Each row was made from one walk, in order. Every step used is in the known rows, and no mark comes twice. Write each row's walk.
Known rows
d/h/q: [+1.07, -0.61, +0.48, -2.71, -0.65, +4.32, +0.97, -0.76, -2.69, +1.05, +1.24, -2.75, +3.66, +0.19, -1.60, +1.03, -2.50, +2.92, -0.87, -0.16, -0.68, +0.41, +2.32, -3.05]
p/q/l: [+0.39, +1.06, -1.01, +2.72, -3.14, -1.57, +0.21, -1.97, +2.65, +1.12, -2.68, +1.38, -2.57, -0.40, +2.19, -0.75, +2.10, -1.25, +1.18, +1.56, +1.81, +0.14, +5.69, +1.78]
g/h/p: [+4.45, -2.04, +1.99, -2.17, -1.11, -0.78, -0.29, +0.27, +0.69, -0.12, -0.81, -4.63, +1.08, -0.63, -0.05, +1.43, +0.21, +1.59, -1.08, +1.18, -1.86, +2.00, +1.70, +2.35]
h/p: [+2.77, -0.76, -0.57, -1.19, -1.07, +1.63, -0.54, +0.97, -0.38, -1.77, -0.58, -3.55, +0.66, -0.38, +0.69, -0.71, +3.70, +1.59, -0.05, +1.43, -0.07, -0.75, +1.27, +1.87]
g/h/p/q: [+3.82, -1.57, +0.41, -0.46, -2.88, -3.04, -0.48, -0.69, +2.46, +1.54, -2.02, -0.62, -0.04, -0.19, +0.68, +3.38, +1.46, +3.29, -0.58, +3.19, -1.48, +0.46, +4.61, +4.70]
g/h: [+1.83, -1.47, +1.90, -0.51, -0.20, -2.05, -0.10, -0.96, +0.71, +1.85, -0.23, -0.84, -0.12, -0.41, -0.46, +2.21, -2.93, +0.01, -0.90, -0.34, -1.32, +2.77, +0.81, +0.65]
h/q/d/p/g: [-0.81, +1.16, +0.73, -1.97, +0.03, +2.71, -0.61, -4.66, +0.30, +2.27, -3.07, -4.77, +1.23, -0.92, +1.21, +2.59, +1.29, -1.42, -0.94, -0.85, +2.21, -3.32, +5.17, -3.22]
q/l: [+0.93, +0.27, +0.28, +1.36, -1.54, +0.63, -0.07, -1.47, +1.08, +0.18, -1.45, -2.14, -1.57, -0.46, +1.14, -2.22, +0.53, -2.13, +0.31, -0.96, +1.24, +1.80, +2.48, -0.80]
d/q: [+0.45, -2.62, -1.10, -1.92, +1.29, -0.37, +0.81, -0.21, +2.24, +2.58, +1.50, -0.58, -0.39, -0.18, +1.31, -1.66, -1.81, +1.62, +1.05, +2.15, -1.63, -1.70, -1.08, -3.46]
q/d/p/g/h: [+0.96, -1.26, +2.64, -2.40, +0.99, -3.25, +0.51, -3.89, +3.96, +4.42, -2.80, -3.19, -0.77, -1.79, +0.29, +4.69, -4.62, -2.59, -2.00, -1.26, -0.77, +1.31, +3.80, -2.59]
d/p/h/q: [-0.68, -1.23, -0.62, -1.68, +2.74, +1.89, -2.42, -3.81, -3.61, +0.52, -2.82, -2.69, +2.16, -0.15, -1.60, +2.43, +2.26, +2.20, -0.21, -3.42, +0.26, +0.93, +2.72, -2.87]
q/d: [-0.06, +0.10, +1.66, -0.30, -1.35, -1.86, -1.06, -1.82, +1.50, -0.47, -3.13, -2.25, +0.04, -0.46, +1.81, -1.26, -0.28, -2.67, -1.05, -1.37, +0.48, -1.24, +1.14, -0.61]
h/q: [-0.40, +0.83, -0.39, -0.34, -1.38, +3.74, -1.04, -1.32, -3.06, -0.77, -0.16, -3.04, +1.94, +0.51, +0.61, -0.04, +2.84, +1.27, -0.45, -0.46, +1.74, -2.14, +1.84, -0.68]
g/h/d: [+1.13, -1.01, +0.39, -0.73, -1.03, -2.19, -1.52, +0.09, +0.02, -0.25, -0.83, -5.18, +0.38, +0.66, -0.83, +3.47, -3.55, +1.77, -2.97, -0.79, +1.99, +1.84, -0.04, -3.35]
q/d/g/h/p: [+4.29, -3.61, +1.69, -0.65, -1.72, +1.48, +0.18, -2.96, +3.90, -0.06, -2.97, -7.58, +0.32, -0.34, +1.22, +1.51, -1.30, -0.02, +0.15, +1.10, -4.28, +0.80, +3.79, -0.40]
p/g/h: [+0.02, -0.43, +0.56, +0.18, -0.16, -2.88, -0.63, -2.59, +1.87, +3.21, +1.18, +0.19, -2.71, -2.00, -0.08, +5.73, -4.05, -0.79, -0.69, +0.94, -1.29, -0.27, +3.50, +0.75]
d/h: [+1.75, -1.73, +0.71, -1.98, +0.41, +0.73, +2.37, +0.78, +0.37, +1.80, +1.70, +0.20, +1.54, -0.47, -2.18, +1.14, -4.79, +1.55, -0.53, +0.23, -2.26, +2.69, +0.93, -2.14]
d/g/h/p/q: [+3.79, -3.46, -0.69, +1.35, -2.03, +0.75, +1.57, -2.00, +3.84, +1.85, -0.97, -1.39, -0.18, +0.31, +0.06, +4.11, -0.01, +3.72, +1.32, +5.44, -4.37, +0.58, +5.73, +2.61]
p/g: [-1.86, +1.03, -1.34, +1.04, +0.24, -0.45, -0.88, -1.99, +0.68, +1.68, +1.55, +1.22, -2.56, -1.44, +0.37, +3.63, -0.94, -0.52, +0.75, +1.55, +0.23, -2.86, +2.79, -0.01]

Which walk is each row?
[-1.78, -0.33, -0.74, +0.20, +0.58, +0.88, -4.69, -3.72, -4.72, -1.63, -1.60, -1.85, +0.06, -0.67, -0.13, +1.38, +3.08, +1.53, +0.21, -2.15, +1.03, -1.83, +3.64, -0.44]
p/h/q
[+4.87, -1.19, +0.57, +1.18, -4.51, -2.23, -0.28, -2.43, +3.51, +1.36, -3.54, -3.27, -1.41, -0.53, +2.07, +0.66, +2.25, +0.52, -0.01, +2.21, +0.03, +2.25, +7.58, +4.14]
g/h/p/q/l
[+1.72, -0.04, +0.73, -0.93, -2.28, +5.21, +1.40, -2.21, -1.76, +0.95, -0.52, -4.95, +1.97, -0.45, -0.49, -1.24, -1.49, +0.52, -0.56, -1.29, +0.82, +2.48, +5.29, -3.51]
d/h/q/l
[+1.54, -1.32, -0.72, -1.22, -0.04, -2.93, +1.09, -0.46, +2.61, +3.38, -2.37, -2.41, +1.89, +1.34, -1.13, +5.69, -2.79, +2.79, -2.84, +0.74, +2.27, +3.37, +1.93, -3.29]
g/h/d/p/q
[+0.94, -0.35, +2.00, -2.49, +1.08, -0.17, +1.25, -1.13, +2.47, +1.18, -4.11, -3.54, +1.66, +0.28, +0.59, -0.39, -0.25, -1.94, -1.71, -2.25, -0.06, +1.38, +0.27, -3.01]
q/d/p
[-2.24, +0.27, +0.34, +0.44, -1.01, -0.52, -5.62, -5.20, -3.11, -2.18, -5.06, -4.55, -0.19, -1.04, +1.67, +0.55, +2.77, -0.44, -0.57, -4.07, +1.44, -2.86, +4.34, -1.33]
p/h/q/d
[+0.75, -2.29, -1.57, -0.23, -0.77, -2.35, -1.60, -3.24, +4.64, +3.99, +0.03, -6.39, -3.80, -1.50, +2.21, +2.81, -5.46, +0.01, -0.70, +1.86, +1.79, -0.27, +4.15, -6.68]
p/g/h/d/q/l
[-0.23, +0.77, +0.56, -0.58, -1.22, +0.54, -1.75, -4.04, -1.56, +2.64, +0.73, -2.89, -0.64, -1.04, +0.20, +5.27, -1.02, +1.09, -0.77, +0.92, +0.93, -1.85, +5.40, -0.32]
p/g/h/q
[-0.01, -2.47, -2.87, -1.80, +0.70, -0.18, -0.89, +0.53, +1.69, +0.54, +0.88, -4.17, +0.13, +0.96, +1.24, +0.10, -2.17, +3.20, -0.71, +1.96, +1.85, -2.02, -1.64, -7.22]
h/d/q
[+1.51, -0.34, +2.08, -1.19, -1.32, +1.23, -1.20, -2.19, -2.39, +1.08, -0.56, -4.13, +1.86, +0.13, -0.10, +2.31, -0.27, +1.38, -1.72, -0.84, +0.64, +0.26, +2.59, -0.47]
g/h/q
[+0.30, -0.70, -1.37, -2.00, +1.88, +1.77, +0.69, +1.03, +0.43, -0.01, -1.62, -4.73, +2.85, +1.51, -1.75, +2.08, -0.56, +2.09, -2.02, -1.05, +2.84, +2.04, -1.33, -6.02]
h/d/p
[+1.19, -0.17, +3.02, -1.90, -2.74, -0.69, -2.20, -3.85, -0.97, +0.40, -3.57, -6.05, +1.92, -0.45, +1.90, +0.63, -0.76, -0.63, -2.56, -2.54, +0.68, -0.77, +3.71, -1.42]
g/h/q/d
[+4.52, -3.30, -0.57, +2.72, -3.86, +2.10, +1.63, -3.52, +4.82, +1.87, -2.85, -3.88, -1.62, -0.22, +1.26, +1.54, +0.93, +1.39, +1.97, +4.63, -3.60, +2.43, +8.18, +1.79]
d/g/h/p/q/l
[+0.66, +1.42, +0.44, +0.68, -2.77, +3.97, -1.33, -2.89, -2.17, -0.88, -2.19, -5.41, +0.43, +0.07, +1.86, -2.35, +3.20, -0.66, +0.06, -1.29, +3.34, -0.11, +4.83, -1.24]
h/q/l
[-0.02, -0.12, -2.66, -0.36, +0.08, -0.41, +1.21, +0.08, +1.96, +1.36, -2.56, -1.40, +1.84, +1.80, -0.79, +3.62, +0.14, +3.11, -1.75, +1.40, +3.52, +0.52, +1.44, -3.85]
h/d/p/q
[-2.56, -3.30, -3.64, +2.74, +1.85, +1.98, -2.96, -2.86, -0.48, -2.52, -1.07, -3.46, -1.51, +0.50, -1.89, +3.90, -1.55, +3.17, +0.80, -0.57, -1.00, -0.37, +1.66, -6.09]
p/h/d/g
[-0.22, -1.62, +0.16, +1.17, -0.50, +2.71, +0.86, -3.09, +3.14, -0.11, -2.19, -2.71, -0.42, +0.22, +0.80, -0.44, -1.50, -1.74, +0.97, +0.50, -2.25, -1.48, +1.84, -3.31]
q/d/g
[+2.33, -0.65, +0.56, -2.61, -1.25, +0.32, +0.15, -1.98, +2.42, +1.11, -0.44, -4.42, -0.34, -2.42, +0.68, +3.14, -2.73, +0.67, -0.87, +1.72, -1.88, -1.90, +5.31, -0.53]
q/d/h/p/g
[+1.80, -1.94, -1.79, +1.78, -3.42, +1.76, +0.61, -3.27, +4.73, -0.41, -3.74, -2.92, -0.51, +0.52, +2.36, +0.47, +2.48, +1.56, +1.62, +4.09, -2.51, -3.45, +5.77, +1.21]
h/p/q/d/g
[+2.68, -0.60, +3.77, -3.91, -0.32, +0.69, +0.17, -3.88, +0.26, +2.31, -4.39, -7.22, +3.94, +0.01, +0.56, +1.43, -1.09, -0.84, -2.91, -3.03, +0.79, +2.15, +3.12, -3.33]
g/h/q/d/p
[+1.60, -0.88, +2.15, -2.05, -0.52, -0.35, +1.22, -1.13, +1.67, +1.38, -1.33, -2.17, +1.29, -0.57, -0.22, -0.26, -4.68, -0.54, -1.55, -1.41, -1.87, +1.04, +1.67, -2.80]
q/d/h
[+0.85, -0.55, -0.96, -0.41, +0.64, -0.89, +2.14, -0.85, +2.70, +3.20, -2.03, +2.68, +1.02, +0.90, -0.39, +2.04, +0.57, +1.45, +0.25, +1.38, +0.47, +1.41, +2.33, -0.11]
d/p/q
[+3.70, -0.88, +1.85, -0.76, -4.12, -4.73, -1.31, -2.87, +3.55, +0.99, -4.95, -3.29, -0.21, -0.75, +2.62, +1.94, +1.51, +0.75, -1.53, +1.38, -0.73, -0.81, +5.79, +3.81]
g/h/p/q/d
[-0.51, +0.60, +0.47, -1.77, +1.54, -0.25, +0.73, -2.93, +3.25, +3.11, -2.54, -1.90, -0.70, -1.18, +0.84, +2.65, -1.68, -2.49, -0.82, -0.58, +0.29, -1.50, +3.10, -2.81]
q/d/p/g
[-0.62, -0.81, +0.36, +0.94, -1.79, +6.24, -0.23, -4.69, +0.08, -0.80, -2.57, -5.77, +2.09, +0.64, +1.34, -0.30, +0.83, -0.35, +0.59, +0.29, -0.61, -3.71, +3.70, -3.55]
h/q/d/g
[-1.36, +0.37, -0.67, +1.82, -1.20, +1.48, -4.63, -5.25, -3.59, -1.88, -3.92, -4.21, -1.74, -1.07, +1.25, -0.79, +3.25, -0.04, +0.91, -3.48, +1.97, +0.31, +6.02, -1.17]
p/h/q/l
[+0.44, -0.35, +1.14, -2.70, +1.07, +1.30, +0.15, -3.43, -0.71, +4.46, -0.14, -3.81, +1.66, -1.12, -0.81, +6.07, -2.11, +1.18, -1.55, +0.00, +0.26, +0.68, +4.42, -2.33]
d/p/g/h/q
